In the rows, zero is written as 128.
Known rows, with every step that occurs
sose-virud-nukob: [ 97 140 173 158 160 105 187 178 115 138  91  87 118 151  89 115 151  96
 109 116 138 119 112 151 128 209  74 128 130 143 120 112 115 141 105 120
 146 108 110 102 175 129]
logen-rifafem: [ 88 135 123 137 171 121 145 136 116 127 121 117 143 138 130 139 108 133
  66 102 104 140 115 146 106 174  98 145 139 121 124 136 136 171 100 137
 131 121 191 141 129 122]
logen-peli-gova: [110 125 113 126 173 101 138 108 107 122 107 116 154 187 118 118  97  94
  99 124 122 130 102 121 121 147  82 126 118 112 135 108 121 130  85 143
 122 154 190 144 152 137]
nukob-logen-sose-virud-pibeg-tani: [113 179 163 112 165  99 127 143  98 165  80 114 119 114 120 107 109  73
  78 117 107 129  98 175 125 190  86 161 160 100 120 101  60 136  84 185
 115 106 178 117 159 203]
sose-virud-safo-logen: [ 98 158 183 134 151  84 179 152 134 146  75  91 141 149 108 135 183  98
 113 109 143 118 141 146 121 230  83 146 114 131 121  91 128 137 105 150
 125  98 100 106 155 143]
sose-virud-nukob-logen-safo: [ 94 167 164 149 169 102 172 180 107 149  81  83 118 130  93 102 139  93
  88 122 129 106 101 169 128 215  56 143 132 124 111 116  88 147 109 146
 145  95 139 111 186 130]
virud-safo: [ 86 145 159 148 149 132 223  97 142 120  93 100 160 151 114 134 142 122
 103 102 141  97 111 115 119 201 106 115  99 149 136 104 124 128 130 116
 104 125 110 123 108 145]
pibeg-logen-sose: [132 116 106 110 172 116 126 110 116 166 100 104 147 146 134 153  93  90
  57 131 113 135 122 123  98 164 123 112 183 114 184  84 112 145 106 189
 121 103 178 124 131 179]
mado-pibeg-logen-vubal: [122 179 102 143 148 144 117 172 134 150 153 134 189 104 123 156  78 116
  93 151  87 103 125 109 103 164 181  94 163 116 181  84 145 110 139 154
 113 141 142 127 105 165]
mado-pibeg: [121 174 123 141 137 155 136 166 149 140 147 146 165 107 111 152  95 118
 108 140 101 105 127 101 125 164 175 100 119 123 131 111 153 102 123 125
 115 148 100 131 105 168]
logen-vubal-virud: [ 87 126 134 147 142 128 118 116 157 108 118 113 213 146 100 150 103 122
 117 142 136 134 129 144 110 155 106 167  90 115 145  86 117 100 134 121
 122 163 229 106 140 122]
safo-logen: [150 135 164  97 138 136 145  79 153 148  97 134 128 127 123 161 134  75
 104 124 123 152 151 130 108 157 124 117 107 106  98  75 145 109 112 176
 140 130  87  95 135 158]
zubak-virud-safo-logen: [ 97 137 194  99 154 122 184  88 176 115  76  97 186 134 123 149 129 120
 103 121 116 131 116 118 121 181 128 183  86 120 119  53 122 116 139 138
 103 143 109 142 122 124]
safo-logen-rifafem-virud-vubal: [109 140 165 114 152 128 158  96 142 138 109 134 160 131 122 165 117  96
  87 120 122 164 137 155  92 201 123 144 115 124 139 100 142 145  89 168
 165 108 143  79 154 146]
sose-virud-zubak-logen-safo: [ 87 145 172 146 150  74 166 186 120 148  82  76 142 134 119 111 182 103
  95 114 110 129 115 130 115 201  87 183 129 123 129 116 132 144  99 135
 137 121 142 133 157 123]
nukob-logen-peli-virud: [118 182 141  91 174 103 121 102  98 131  82 124 146 123 138 102  95  85
 103 107 121 134  75 155 113 157  86 167 120  98 120  90  69 114 112 183
 137 112 179 132 168 155]
vubal-virud: [104 110 163 132 132 146 130 109 183 145  89 121 212 144 113 173 116 112
 135 132 153 141 146 140 126 168 124 162  98 125 147  87 127  86 115 132
 136 148 138 118 142 123]
nukob-logen-vubal-virud-safo: [ 98 174 156 117 145 129 129 117 135 133  91 109 192  98 122 117  98 100
 107 129 123 118 103 173 117 165  88 164  97 100 124  84  69  97 143 169
 116 139 198 117 151 142]
vubal-virud-pibeg-gova: [ 87 129 195 155 123 155 160 103 184 175  88 114 222 153 114 171 100 123
 147 124 156 139 128 156 132 193 133 154 141 158 189  73 119  98 111 112
 119 166 114  99 140 125]
logen-sose-virud: [106 127 123 122 179  79 120 150 118 128  93 102 128 165 101 132 135  93
  72 127 131 143 128 138 119 196  84 160 132 112 115 119 107 153  75 153
 119 110 214 117 153 188]
virud-nukob: [ 99 128 161 166 160 166 231 111 125 120 113 101 127 148  94 120 106  97
 102 118 139 117  90 125 116 169 102  90 118 151 113  97 119 132 123 112
 144 137 100  93 142 132]
virud-zubak: [ 92 131 170 150 139 142 225 121 126 146  96 111 140 137 123 131 143 105
 105  93 126 140 101 102 124 173 121 120 100 138 125  99 145 120 112 104
 140 163  97  94 110 155]
sose-virud-zubak: [ 88 140 180 149 145  93 182 188 116 156  79  95 126 143 107 124 177 100
 111 100 131 134 122 133 132 211  86 148 115 133 129 108 131 135  98 119
 145 124 109 100 155 147]
peli-virud-rifafem-logen: [ 92 135 176 107 141  77 211 107 112  95  86 142 166 108  86 137 124 107
 180  97 168 138  99 129 118 223 123 157 126 160 179  89 116 117 138 164
 159 104 123 123 181 141]
rifafem-virud: [127 117 131 121 135 141 153 106 143 136  91 133 157 124  87 164  98 120
  79 118 145 126 129 133 113 201 128 141  94 137 197 136 113 120  97 117
 167 115 149 104 172 149]
vubal-virud-rifafem-logen-safo: [ 82 115 181 143 136 127 193 130 172 118  82 121 235 141  92 170 113 110
 125 152 175 150 143 165 131 201 124 170 115 157 188  81 134 119 127 155
 143 132 160 124 159 100]
vubal-virud-zubak-logen-sose: [ 82 106 185 133 142 134 159 116 178 130  84  98 237 141 128 157 131 102
 134 131 139 163 118 122 115 169 139 196 107 116 141  70 137  98  98 141
 135 169 157 117 130 128]
mado-pibeg-gova: [127 169 122 155 119 163 101 149 146 187 136 140 177 102 109 155  96 122
 112 127 104  88 137 108 125 173 165 104 166 126 172  95 154 102 135 122
 108 159  96 141 110 178]
vubal-virud-safo-logen-rifafem: [ 76 133 186 137 151 137 172  96 191 134  85 109 240 151 120 179 130 114
 133 123 161 143 145 150 114 211 121 168  98 125 140  61 139 110 112 150
 125 140 134  99 125 116]
rifafem-logen-vubal-virud: [ 97 127 132 127 121 101 154 110 148 106 113 105 213  96 106 145  96 105
  96 149 141 140 126 163 135 166 115 156 107 122 211  89 121 113 136 180
 178 135 220 107 179 133]
virud-pibeg-mado: [ 77 159 188 151 151 161 223 128 128 151 126 107 111 158 133 121  84 135
 104 119 117 126  99 135 136 167 142 113 177 177 173  93 137 128 121  88
 103 153  97  96 113 136]
zubak-logen-rifafem-virud-nukob: [102 125 148 122 157 117 140 128 128  98 112  86 177 108 129 121 109 114
  69 121  91 139  97 135  84 157 128 194 146 116 155 130 125 161  90 157
 145 117 185 168 157  93]
zubak-virud-nukob-logen-peli-gova: [ 97 142 184 108 177 127 176 117 135 115  87  89 168 128 109 105  78 106
 106 127 104 128  71 139 129 152 101 171 107 112 109  68  83 121 128 144
 123 155 145 150 166 119]
peli-logen-sose: [112 127 134 103 156 100 157  79 118 101 111 108 142 132 104 147 106  81
 149 121 125 141  90 117 103 170 101 125 137 107 120 138 115 108  87 158
 138 125 192 139 152 190]

Rows
[ 93 107 196 137 124 131 196 132 172 116  81 126 232 136  96 174 118 103
 143 146 180 161 141 166 136 193 135 166 112 161 185  74 136 109 126 157
 145 133 132 119 158 107] | vubal-virud-rifafem-logen
[139 144 151 106 164 126 139  76 141 127 100 128 144 170 135 151 126  68
  78 132 129 167 135 138 104 146 110 136 108 108 105  59 143 133  95 175
 140 134 136  95 132 147] | safo-logen-peli
[ 82 158 169 135 165 123 210  89 142 122  97 107 169 147 128 147 143 112
  90 103 130 126 122 135 103 213 105 127 110 130 117  80 142 150 115 153
 113 118 113 104 108 137] | virud-safo-logen-rifafem
[ 92 164 174 141 154  80 171 155 131 134  82  90 150 148 101 130 177 102
 110 118 139 118 136 149 119 232  76 152 111 127 125  89 123 135 113 146
 121 106 131 101 155 142] | sose-virud-safo-logen-vubal
[103 119 154 139 136 147 204 113 136 140  85 125 165 126  96 157 112 119
  86 101 144 137 113 121 114 215 132 139  87 145 195 119 126 124  92 100
 177 138 128  80 158 155] | rifafem-virud-zubak
[111 126 144 112 151 102 113 130 127 108 117  85 163 109 150 117 127 116
  75 120  75 141 105 125  89 129 125 193 150 105 124 125 136 154 100 169
 121 122 184 192 134  96] | zubak-logen-rifafem
[100 115 158 143 123 141 197 107 138 129 106 131 171 141  95 149 107 112
 110 126 146 122 107 132 106 213 133 136  87 167 211 145 105 112 100  99
 174 101 145  77 177 157] | rifafem-virud-vubal
[111 143 164 111 157 130 162 100 141 142  99 130 159 123 121 168 122  98
  76 109 124 169 138 151  95 203 124 145 115 112 134  87 151 151  85 169
 166 126 134  78 143 144] | safo-logen-rifafem-virud-zubak
[ 70 131 147 161 144 132 155 121 154 114 115 109 220 149 105 144 114 122
 120 131 138 142 116 135 109 163 109 168  87 120 146  75 126 104 133 109
 127 180 216  88 129 124] | logen-vubal-virud-zubak
[ 85 126 180 130 153 137 169  83 194 129  80 110 239 160 113 179 128 101
 131 132 167 145 143 144 116 210 122 166  96 123 136  56 131  99 110 154
 120 142 139  91 128 140] | vubal-virud-safo-logen-sose
[108 192 157  99 174 103 145 106 103 130  84 124 147 126 142 102  86  87
 108 108 120 138  64 160 115 164  92 164 125 116 125  88  66 120 108 174
 131 117 171 120 165 153] | nukob-logen-peli-virud-pibeg
[128 129 142 110 154 103 115 108 127  92 104  87 171 152 153 111 127  91
  73 138  92 142  96 112  93 101 121 195 133 111 130  99 128 136  99 162
 119 135 186 184 136 103] | zubak-logen-peli
[ 96 127 156 124 134 107 120 109 158  88 111  77 225 121 129 123 132 113
 113 143 104 125 108 123  89 131 127 209 114 109 143  87 121 108 131 151
 105 152 205 166 136  95] | zubak-logen-vubal-virud-safo
[133 173 116 136 143 152 125 169 139 166 142 136 175 103 131 163  85 111
  95 146  91 104 129 103 112 169 186  86 168 118 179  88 152 106 129 160
 113 130  95 132 107 167] | mado-pibeg-logen
[ 87 144 177 145 142  76 160 191 116 136  88  77 147 131 118 107 179 100
 110 112 108 137 112 132 116 190  93 182 124 124 130 104 131 138 102 131
 136 131 148 124 158 125] | sose-virud-zubak-logen-vubal
[ 99 170 152 112 155 125 143 135 105 147  96 123 152  92 130 115  84 105
  75 107 105 130  87 184 109 192  96 159 122 114 148 140  74 138 104 169
 153  92 184 119 172 151] | nukob-logen-rifafem-virud-vubal
[ 93 122 188 109 151 105 202 131 152  99  79 107 187 124 100 139 106 125
  87 147 123 145 112 142 134 179 128 196 110 148 164  78 118 145 149 147
 123 130 161 167 154 101] | zubak-virud-rifafem-logen-safo
[ 95 142 180 144 139  68 190 201 107 117  82 104 143 134  85 125 161  98
 110 132 149 141 133 173 135 220  84 159 131 160 170 109 124 155 117 156
 143  94 152 125 186 124] | sose-virud-rifafem-logen-vubal
[118 179 124 104 159 126 123 113 118 164  87 115 132  99 124 111  98 101
  57 130 104 100 104 158 117 162  76 143 118  95 110 126  74 125 130 177
 125 109 185 144 155 146] | nukob-logen-safo
[110 117 160 130 131 136 186 116 140 129  85 110 176 113 106 146 119 114
  88 108 128 139 106 117 103 198 141 167  98 135 197 118 127 126  88 116
 174 139 135 107 160 139] | rifafem-virud-zubak-logen
[ 81 137 167 103 158  80 174  94 121 111  89 112 173 113 116 122 139 108
 170  80 130 141  74  86  95 195 127 190 123 116 133  88 119 106 110 147
 144 139 146 122 153 160] | peli-virud-zubak-logen-sose
[102 153 157 139 179 152 204 111 108 121  99  98 128 125 100 100  83  76
  80 123 129 123  69 150 117 170  88 110 128 120  93  92  78 137 112 155
 136 127 144  93 152 166] | virud-nukob-logen-sose
[ 88 130 190 132 141 144 174  85 195 136  79 111 234 152 116 180 137 106
 141 129 168 137 148 145 119 202 125 160  89 129 139  58 136  89 118 148
 124 143 111  97 127 125] | vubal-virud-safo-logen
[ 78 156 133 132 191  87 174  83 116  90  97 115 179 189 123 123 115 112
 115 101 154 128  76 115 104 194  92 169 114 136 147  78 113 135 108 130
 128 122 191 119 139 131] | logen-peli-virud-safo
[ 89 131 120 135 167 123 144 135 119 127 112 123 162 126 111 154  92 141
  53 103 120 138 118 156 100 207 110 159 129 127 175 148 125 173  83 129
 155 109 206 124 156 126] | logen-rifafem-virud
[101 125 149 135 139 130 185 113 140 130  87 106 182 117 104 147 115 119
  70 118 127 132 107 119  99 205 133 172 103 134 195 126 126 137  91 118
 172 134 165 111 160 129] | rifafem-virud-zubak-logen-safo
[ 71 135 135 148 169 127 179 141 119 129 107 118 167 130 114 150  99 139
  59  93 122 149 107 149 100 216 112 161 123 133 174 139 132 180  79 120
 164 126 194 106 145 129] | logen-rifafem-virud-zubak
[ 82 127 156 158 145 126 155 132 150  95 109 123 218 156  90 150 109 120
 129 143 153 146 126 153 111 168 106 167  97 139 149  79 122 115 139 119
 111 160 216 108 136 111] | logen-vubal-virud-rifafem
[136 139 156  94 166  95 120 106 143 144  90 119 128 147 111 156 145  67
  86 131 130 166 151 143 108 185 105 146 120  95  89  74 136 133  80 192
 135 115 149  88 150 185] | safo-logen-sose-virud
[ 97 164 167 145 168 129 214 119 122 146 109 105 148 176 149 136  82 102
  80 128 114 151  81 139 111 170 136 104 174 167 197  82 111 158  98 138
 110 130 124  95 123 134] | virud-pibeg-logen-peli
